Known rows, with every way that one mark hangs from another
J426{J904{J219{J557}}}: 42, 18, 454, -304, 267, 212, -177, 63, 5, -108, -252, -74, 181, -35, -118, 80, -138, 267, -108, 361, -42, -351, 106, 2, 127, -127, 459, -390
J557{J219{J212 J625 J802 J904}}: 51, 70, 446, -241, 326, 131, -295, -101, -43, -173, -314, 34, 140, 118, -131, 58, -146, 188, -55, 84, 9, -707, -47, 193, 81, 279, 511, -372
J664{J212{J557{J219{J802{J426 J625}}}}}: 5, 20, 445, -386, 523, 101, -283, -81, 54, -186, -262, 74, 223, 144, -113, 286, -139, 176, 24, 91, -145, -247, 112, 113, 80, -220, 221, -40
J219{J557}: 14, 54, 371, -288, 221, 94, -204, -96, -10, -125, -166, 4, 263, -104, -238, 98, -117, 228, 57, 110, -123, -290, 45, -16, 208, 13, 400, -143
J212{J557{J219{J802{J426} J904}}}: 14, 20, 527, -335, 347, 171, -354, -89, -10, -126, -266, -21, 170, 10, -71, 264, -311, 158, 34, 118, -95, -479, 88, 147, 178, -109, 330, -181
J904{J219 J802{J33 J426 J625{J557}}}: 283, 27, 564, -313, 542, 66, -287, -26, 262, -291, -268, -45, 159, -140, -344, 145, 144, 181, -407, 47, 14, -84, 123, 439, 32, -117, 362, -324
J426{J904{J802{J33{J219{J557}} J625}}}: 106, 97, 520, -331, 313, 123, -218, -55, 83, -179, -259, -81, 125, 62, -220, -15, 119, 291, -240, 222, -29, -142, 46, 267, 87, -80, 401, -229
J219{J625 J904}: 39, 70, 396, -221, 242, 173, -201, -152, -22, -204, -225, 112, 160, 63, -237, -21, 16, 278, -81, 111, 74, -357, -74, 59, 138, 290, 476, -416
J33{J426 J904{J219{J212{J557} J625}}}: 82, 123, 504, -205, 296, 274, -192, -328, 61, -127, -378, 3, 147, -10, -128, 197, 161, 262, -302, 122, -23, -464, 129, -58, 92, 45, 338, -404
J557{J219}: 81, -21, 435, -213, 201, 146, -244, -36, 7, -132, -162, 82, 129, -60, -205, 127, -155, 203, 88, 198, -49, -248, 2, 74, 93, -242, 385, -202
J664{J557{J219}}: 87, -43, 382, -244, 311, 65, -256, 4, -45, -59, -207, 119, 220, 24, -51, 166, -206, 280, 179, 161, -151, -207, 49, -19, 176, -268, 421, -171
J625{J212 J557{J219{J802{J426{J904}}}}}: 19, -113, 355, -402, 311, 22, -239, 150, 127, -111, -254, -90, 248, 35, -261, 267, -300, 183, -427, 345, -170, -331, 195, 173, 57, -309, 356, -135
J212{J557}: 14, 94, 430, -308, 217, 154, -193, -100, 9, -137, -163, 34, 226, -102, -201, 244, -115, 211, 99, 132, -144, -158, 95, -42, 185, -176, 242, -94
J557{J219{J212 J802{J33{J426}} J904}}: 32, 78, 564, -338, 336, 132, -278, -97, 24, -134, -310, 27, 147, 157, -103, 75, -46, 91, -76, 78, -64, -649, 26, 195, 64, 99, 398, -283
J802{J33{J219 J904} J426 J625}: 42, -36, 659, -407, 442, 188, -282, -377, 182, -224, -286, 48, 187, 211, -478, 72, 330, 274, -402, 19, 8, -96, 33, 349, -35, -136, 203, -29
J212{J557{J219{J625}}}: 56, 61, 431, -219, 233, 184, -233, -113, -42, -115, -261, 74, 151, -78, -128, 245, -238, 218, 57, 109, -103, -295, 46, 38, 151, -137, 323, -184
J904{J219{J802{J33}}}: 127, 107, 496, -287, 409, 129, -246, -26, 188, -244, -151, 19, 135, -108, -231, 70, 73, 183, -131, 115, -21, -370, 58, 213, 76, -55, 409, -375
J219{J212 J557 J802{J426} J904}: -47, 57, 502, -452, 446, 85, -322, -136, 2, -175, -321, -105, 343, 140, -175, 92, -151, 152, -88, 7, -105, -808, 86, 153, 187, 423, 437, -175
J557{J219{J212 J625 J904{J802{J426}}}}: 157, 10, 515, -210, 314, 154, -295, -84, 2, -215, -347, 68, 130, 72, -154, 69, -103, 192, -73, 84, 42, -537, -8, 206, 57, 213, 475, -364
J212{J557{J219{J625 J904}}}: 39, 46, 460, -236, 218, 195, -276, -108, -95, -100, -312, 57, 137, -5, -78, 220, -278, 191, 59, 129, -63, -403, 28, 43, 160, -33, 373, -294
J802{J625}: 52, 61, 405, -301, 347, 111, -189, -176, 35, -214, -138, 30, 200, -5, -418, 93, 89, 294, -65, 89, 14, -31, -35, 181, 73, -68, 293, -127
J802{J426 J625}: 59, -23, 495, -374, 497, 156, -220, -220, 120, -255, -171, 48, 254, 44, -467, 125, 87, 313, -180, 42, 26, -40, 25, 260, 56, -72, 218, -14
J426{J904{J219{J212} J802}}: 165, 82, 504, -269, 287, 180, -182, 113, 93, -215, -244, -77, 123, -44, -129, 61, 36, 248, -133, 349, 1, -308, 113, 92, 54, -77, 444, -440
J904{J802}: 189, 119, 412, -192, 245, 66, -235, -34, 140, -274, -72, 28, 119, -178, -252, 51, 101, 254, 9, 132, -8, -68, 18, 139, 148, -56, 403, -243
J426{J904{J219 J802}}: 177, 71, 485, -230, 288, 189, -209, 105, 110, -218, -189, -62, 78, -100, -116, 44, 12, 283, -145, 370, 38, -200, 91, 121, 89, -161, 474, -470
J664{J212 J557{J219{J625 J904}}}: 50, -50, 338, -270, 434, 47, -259, 20, -87, -82, -333, 225, 224, 281, 100, 129, -182, 249, 161, 146, -129, -332, 33, -80, 134, -63, 466, -310
J664{J212 J557{J219}}: 55, -61, 340, -296, 419, 21, -238, 67, -28, -74, -242, 204, 250, 195, 56, 191, -166, 232, 238, 178, -209, -181, 88, -111, 127, -318, 377, -146
J33{J219{J557} J426 J904{J802}}: 193, 110, 490, -135, 178, 155, -343, -407, 136, -91, -301, -145, 93, -79, -124, 28, 231, 322, -318, 159, -40, -374, 131, 87, 209, -110, 441, -265

Rows
63, 5, 507, -346, 485, 114, -302, -134, 64, -205, -258, -13, 207, 87, -287, 169, -96, 207, -97, 48, -45, -469, 31, 311, 27, -20, 321, -69  J557{J219{J212 J802{J426 J625}}}
21, 89, 414, -370, 520, 62, -200, -126, 228, -249, -210, 59, 264, 14, -338, 88, 89, 241, -456, -54, -94, -327, 43, 306, 125, 209, 381, -129  J219{J625{J557} J802{J33 J426}}
43, 59, 442, -292, 296, 223, -135, 12, -20, -129, -346, -44, 214, 37, -134, 62, -87, 283, -177, 288, -39, -503, 90, 1, 83, 111, 471, -414  J426{J904{J219{J212 J557 J625}}}
310, 28, 530, -198, 430, 146, -300, -13, 248, -314, -168, -9, 116, -231, -237, 98, 66, 245, -148, 152, 61, -203, 124, 246, 93, -123, 411, -382  J904{J219 J802{J426}}
19, -35, 527, -485, 509, 76, -179, -139, 172, -204, -245, 45, 311, 88, -493, 174, 131, 187, -397, -17, -95, 13, 72, 330, 29, -102, 195, 24  J802{J33 J426 J625{J557}}
7, 71, 371, -241, 243, 133, -236, -166, -101, -138, -303, 37, 219, 33, -169, -2, -136, 256, -61, 57, 2, -525, -44, 38, 222, 408, 544, -400  J219{J557 J625 J904}
50, -16, 410, -327, 185, 100, -215, 25, 33, -140, -218, 52, 191, -36, -239, 302, -266, 164, -42, 242, -159, -227, 150, 15, 54, -319, 221, -112  J625{J212{J557{J219}}}
-27, 87, 529, -341, 345, 138, -317, -167, -11, -137, -271, -2, 124, 29, -148, 290, -142, 161, -54, 56, -124, -310, 36, 199, 107, -168, 288, -143  J212{J557{J219{J802{J33{J904} J625}}}}
196, -7, 410, -338, 436, -7, -257, -36, 215, -290, -192, -61, 223, -84, -435, 187, 45, 256, -388, 114, -32, 10, 122, 339, 66, -122, 290, -107  J904{J802{J426 J625{J212 J557}}}
92, 85, 497, -285, 310, 264, -106, -91, 97, -107, -275, -35, 183, 17, -130, 68, 101, 279, -227, 309, -31, -349, 156, -36, 86, -131, 327, -323  J33{J426{J904{J219{J212}}}}
108, -65, 444, -308, 250, 46, -288, 43, 28, -101, -313, -70, 243, -10, -190, 204, -196, 111, -170, 186, -107, -397, 117, 141, 123, -75, 435, -244  J625{J557{J219{J212 J904{J802{J426}}}}}
72, 63, 483, -206, 269, 227, -243, -281, 65, -93, -297, -48, 142, -80, -120, 143, 90, 254, -251, 181, -27, -403, 122, -48, 158, -80, 412, -406  J33{J426 J904{J219{J557}}}
24, 20, 496, -307, 444, 155, -348, -229, 74, -202, -268, -92, 167, -20, -244, 173, 5, 262, -262, 106, 7, -433, 57, 198, 114, 30, 442, -340  J33{J904{J219{J557 J802{J426 J625}}}}
35, -79, 369, -311, 404, 29, -281, 68, -82, -59, -292, 186, 240, 269, 105, 165, -208, 201, 241, 197, -166, -291, 72, -108, 138, -215, 426, -256  J664{J212 J557{J219{J904}}}
-3, 68, 396, -310, 393, 110, -271, -46, -17, -160, -289, 107, 174, 153, 4, 209, -177, 158, 76, 125, -119, -412, 63, 13, 124, -35, 350, -248  J664{J212{J557{J219{J625 J802 J904}}}}
-13, 247, 472, -378, 423, 110, -159, -168, 84, -241, -286, 78, 248, 79, -227, 140, 88, 178, -151, -109, -161, -525, 35, 166, 88, 354, 295, -124  J219{J212{J557} J625 J802{J33}}
-2, 58, 566, -356, 254, 150, -200, -118, 56, -169, -280, 69, 191, 44, -243, 126, 130, 116, -135, 85, -104, -361, 55, 39, 33, 29, 361, -303  J802{J33{J904{J219{J212 J557}}}}
27, 65, 444, -319, 353, 183, -226, 53, 41, -136, -232, -120, 169, -31, -89, 70, -141, 272, -154, 324, -45, -463, 101, 89, 147, -52, 494, -397  J426{J904{J219{J557 J802}}}
114, 138, 484, -281, 297, 139, -316, -344, 73, -50, -365, -185, 237, 89, -113, -28, 79, 240, -231, 105, -84, -800, 149, 114, 207, 161, 428, -219  J33{J219{J212 J557 J802 J904} J426}
133, 43, 359, -297, 319, 19, -301, -182, 174, -152, -195, -148, 204, -3, -401, 74, 68, 302, -360, 193, -67, -295, 106, 299, 88, -199, 354, -104  J33{J219{J802{J625{J212 J557}}}}
87, -39, 646, -386, 339, 194, -261, -197, 196, -195, -242, 91, 214, 147, -342, -10, 176, 196, -216, 88, -25, -276, 81, 228, 45, -87, 266, -106  J802{J33{J219{J904}} J426}
149, 0, 484, -188, 200, 117, -334, -2, -9, -168, -215, 29, 59, -35, -107, 73, -163, 169, 72, 202, 30, -344, -20, 164, 121, -81, 497, -396  J557{J219{J904{J802}}}
26, 114, 314, -362, 383, -21, -160, -22, 201, -238, -205, 50, 232, 17, -363, 109, 46, 208, -489, 47, -132, -319, 61, 245, 69, 159, 384, -200  J219{J625{J212 J557} J802{J33}}
17, 175, 304, -242, 399, 66, -242, -184, 39, -207, -200, -11, 219, -82, -205, 27, -77, 309, -143, -31, -65, -530, -26, 167, 236, 369, 521, -236  J219{J557 J625 J802}
29, 5, 596, -456, 533, 151, -184, -202, 174, -275, -200, 130, 249, 125, -491, 94, 207, 226, -247, -50, -16, 3, 11, 335, -10, -42, 165, 15  J802{J33 J426 J625}
20, -11, 377, -325, 243, 24, -286, 29, -15, -64, -284, -105, 244, 18, -162, 190, -234, 106, -144, 189, -138, -535, 80, 122, 146, -24, 476, -262  J625{J557{J219{J212 J802 J904}}}
-28, 151, 440, -380, 381, 35, -245, -96, 91, -186, -160, -4, 235, -37, -214, 59, -25, 165, -71, -22, -160, -430, 24, 182, 193, 156, 416, -124  J219{J557 J802{J33}}
293, 23, 503, -292, 514, 64, -285, -37, 198, -271, -312, -128, 223, -136, -341, 188, 78, 207, -338, 92, 7, -257, 164, 346, 37, -34, 371, -310  J904{J219{J212} J802{J426 J625{J557}}}
8, 17, 403, -317, 311, 114, -217, -5, -2, -129, -234, 129, 203, 83, -53, 270, -166, 140, 175, 179, -181, -204, 115, -86, 100, -298, 247, -113  J664{J212{J557{J219}}}
195, 175, 512, -242, 308, 95, -182, -106, 218, -262, -130, 82, 107, -113, -225, 17, 271, 203, -142, 44, -42, -59, 50, 182, 119, -42, 329, -217  J904{J802{J33{J426}}}
